What can hang from each mark
vesep: fotur gepeb povag saso
saso: dirine vesep
dirine: gepeb kasa saso
fotur: dirine vesep
bakep: dirine zulez
povag: dirine
zulez: bakep
gepeb: vesep

Every row comes from one small tree of marks. Brackets hold a mark, then the marks that hang from it, in alphabetical order. Every link used is in the known rows. Which tree was each row made from?
(in the rows, 128 means zero)
Known rows
(fotur (dirine saso) vesep): 123 97 133 123 140 162 140 120 134 118 128 168 133 138 126 127 127 127
 135 132 125 106
(gepeb vesep): 126 145 110 123 126 39 126 119 123 128 115 133 130 108 147 136 131 137
 129 130 132 140
(vesep povag): 112 125 130 122 134 95 113 129 146 121 134 119 127 108 140 117 132 132
 133 131 132 146
(povag (dirine saso)): 142 94 110 129 138 133 125 125 137 134 140 145 123 136 127 143 125 131
 122 132 126 125
(gepeb (vesep saso)): 132 138 126 126 133 38 119 134 127 138 121 133 119 123 143 144 132 133
 134 129 135 138
(bakep (dirine saso) zulez): 143 149 130 109 141 122 140 128 104 143 120 150 137 138 135 134 116 131
 121 117 139 103
(povag (dirine gepeb kasa)): 128 140 88 122 119 139 115 131 123 121 142 117 122 125 154 131 137 131
 107 122 124 130
(saso (dirine gepeb kasa) vesep): 142 186 114 137 106 112 152 142 133 119 133 111 131 123 125 111 132 132
 114 123 117 131
(saso (dirine gepeb kasa) (vesep fotur)): 145 162 122 145 100 113 118 132 150 119 110 113 131 117 119 108 128 125
 115 128 116 123
(bakep (dirine saso)): 144 126 133 125 124 139 122 132 109 138 124 151 137 137 129 136 116 134
 132 125 132 126
(fotur (vesep povag)): 101 128 142 119 137 107 147 111 162 111 133 138 121 114 134 106 135 128
 143 134 128 148
(povag dirine): 132 103 110 130 132 115 108 119 141 132 139 129 125 120 144 135 134 133
 115 127 131 137
(povag (dirine gepeb kasa saso)): 138 134 89 121 123 157 136 134 116 121 147 132 122 141 138 142 128 130
 111 127 119 117
(dirine kasa saso): 148 130 100 124 122 128 143 142 122 128 121 130 133 132 135 152 125 128
 128 126 119 131
(zulez (bakep (dirine kasa saso))): 142 149 139 115 129 171 129 136 77 145 110 117 140 136 120 155 115 128
 122 113 134 126
(fotur dirine (vesep gepeb)): 116 92 146 130 127 161 165 108 121 123 133 156 140 129 137 120 143 124
 139 135 126 132
(fotur dirine): 122 106 117 127 130 136 82 132 121 130 125 136 140 113 148 126 129 131
 121 126 132 117
(saso (dirine kasa) vesep): 144 158 115 148 115 111 159 137 134 132 120 101 134 120 114 127 129 129
 121 122 121 143
(dirine saso): 147 120 119 122 128 108 126 133 135 128 126 151 132 130 135 138 124 133
 127 132 122 125
(fotur (dirine saso)): 133 97 115 126 136 151 93 137 121 127 129 152 139 130 131 137 121 131
 124 129 129 105
(zulez (bakep (dirine gepeb kasa))): 130 188 138 106 117 157 109 136 80 132 119 111 136 126 148 129 126 132
 109 108 135 124
(vesep fotur gepeb (saso (dirine kasa))): 153 108 134 147 109 148 152 139 137 140 106 119 136 143 115 137 134 116
 136 129 120 131
(bakep (dirine kasa saso) zulez): 143 158 110 113 134 143 155 135 87 143 114 124 137 141 135 145 117 128
 123 111 135 110
(zulez (bakep (dirine gepeb))): 126 178 156 103 123 137 94 130 97 130 126 133 134 120 145 118 126 134
 107 113 138 118
(vesep fotur gepeb (povag (dirine kasa)) saso): 118 65 137 148 134 159 118 119 132 140 133 100 116 137 121 143 137 115
 143 138 131 152

Which tree is each row?
110 167 105 112 126 78 142 130 108 114 133 121 122 125 128 131 124 136
 133 134 126 129 -> (dirine (gepeb (vesep povag)) kasa saso)
101 113 155 140 128 126 48 118 149 113 129 123 124 104 128 92 128 125
 127 141 133 115 -> (saso (vesep (fotur (dirine gepeb)) povag))
131 103 144 146 118 147 145 134 145 134 115 101 132 138 104 126 131 116
 146 134 123 139 -> (vesep fotur gepeb povag (saso (dirine kasa)))
114 80 144 162 128 138 140 100 132 133 134 85 119 117 110 130 137 116
 140 146 129 173 -> (saso (vesep fotur gepeb (povag (dirine kasa))))
100 97 121 139 140 108 61 128 122 134 105 102 122 120 124 141 124 125
 147 131 141 121 -> (gepeb (vesep (fotur (dirine kasa)) povag saso))
144 105 90 130 131 152 133 127 119 134 136 123 125 139 130 157 124 127
 121 127 123 132 -> (povag (dirine kasa saso))
94 93 152 127 153 150 106 129 153 124 144 139 116 132 128 116 133 125
 148 132 136 122 -> (fotur dirine (vesep povag saso))
119 130 120 140 129 83 118 133 151 134 101 100 122 125 103 130 122 126
 146 126 131 129 -> (gepeb (vesep fotur povag (saso (dirine kasa))))
138 179 140 107 124 172 128 139 78 133 121 124 135 141 129 137 117 131
 112 112 131 112 -> (zulez (bakep (dirine gepeb kasa saso)))
137 134 142 129 131 122 165 134 171 127 127 152 123 140 118 117 133 128
 135 122 122 122 -> (fotur (vesep (saso dirine)))
95 136 113 119 133 153 148 111 146 108 156 118 109 125 139 112 139 128
 128 127 124 138 -> (fotur (vesep (povag (dirine gepeb kasa))))
114 88 156 135 123 111 123 108 150 124 118 124 133 112 133 112 136 121
 144 145 128 152 -> (vesep fotur gepeb povag)
134 170 120 121 116 142 169 145 152 119 135 140 121 146 128 114 136 126
 127 117 116 113 -> (fotur (vesep (saso (dirine gepeb kasa))))
128 135 102 118 131 84 137 116 118 123 144 153 118 133 134 138 126 138
 116 134 128 116 -> (povag (dirine (gepeb vesep) saso))
136 124 111 119 129 139 121 128 135 119 153 156 119 138 139 129 128 133
 110 132 123 112 -> (povag (dirine gepeb saso))
140 144 158 113 137 150 122 130 96 143 115 139 139 134 118 140 114 131
 121 118 138 122 -> (zulez (bakep (dirine saso)))
120 147 145 145 131 97 139 128 159 124 136 106 127 111 102 101 127 132
 131 133 128 146 -> (saso dirine (vesep povag))
113 131 149 128 141 126 156 130 178 123 138 138 118 137 106 107 131 126
 145 127 126 128 -> (fotur (vesep povag (saso dirine)))
143 99 163 154 115 92 138 107 140 133 114 128 133 112 129 121 138 121
 137 148 124 158 -> (saso (vesep fotur gepeb))
145 162 127 130 136 134 164 131 88 148 120 115 130 137 120 142 116 126
 123 117 136 124 -> (bakep (dirine kasa (saso vesep)) zulez)
121 160 138 121 129 115 115 150 159 119 149 130 120 134 122 100 129 131
 125 126 128 114 -> (vesep povag (saso (dirine gepeb)))
109 137 126 133 132 164 110 139 109 116 149 114 122 128 116 118 123 127
 127 135 127 118 -> (fotur (dirine gepeb kasa (saso (vesep povag))))
115 53 155 139 133 166 108 113 132 124 121 141 140 130 112 121 123 120
 145 149 128 119 -> (vesep (fotur (dirine saso)) gepeb povag)
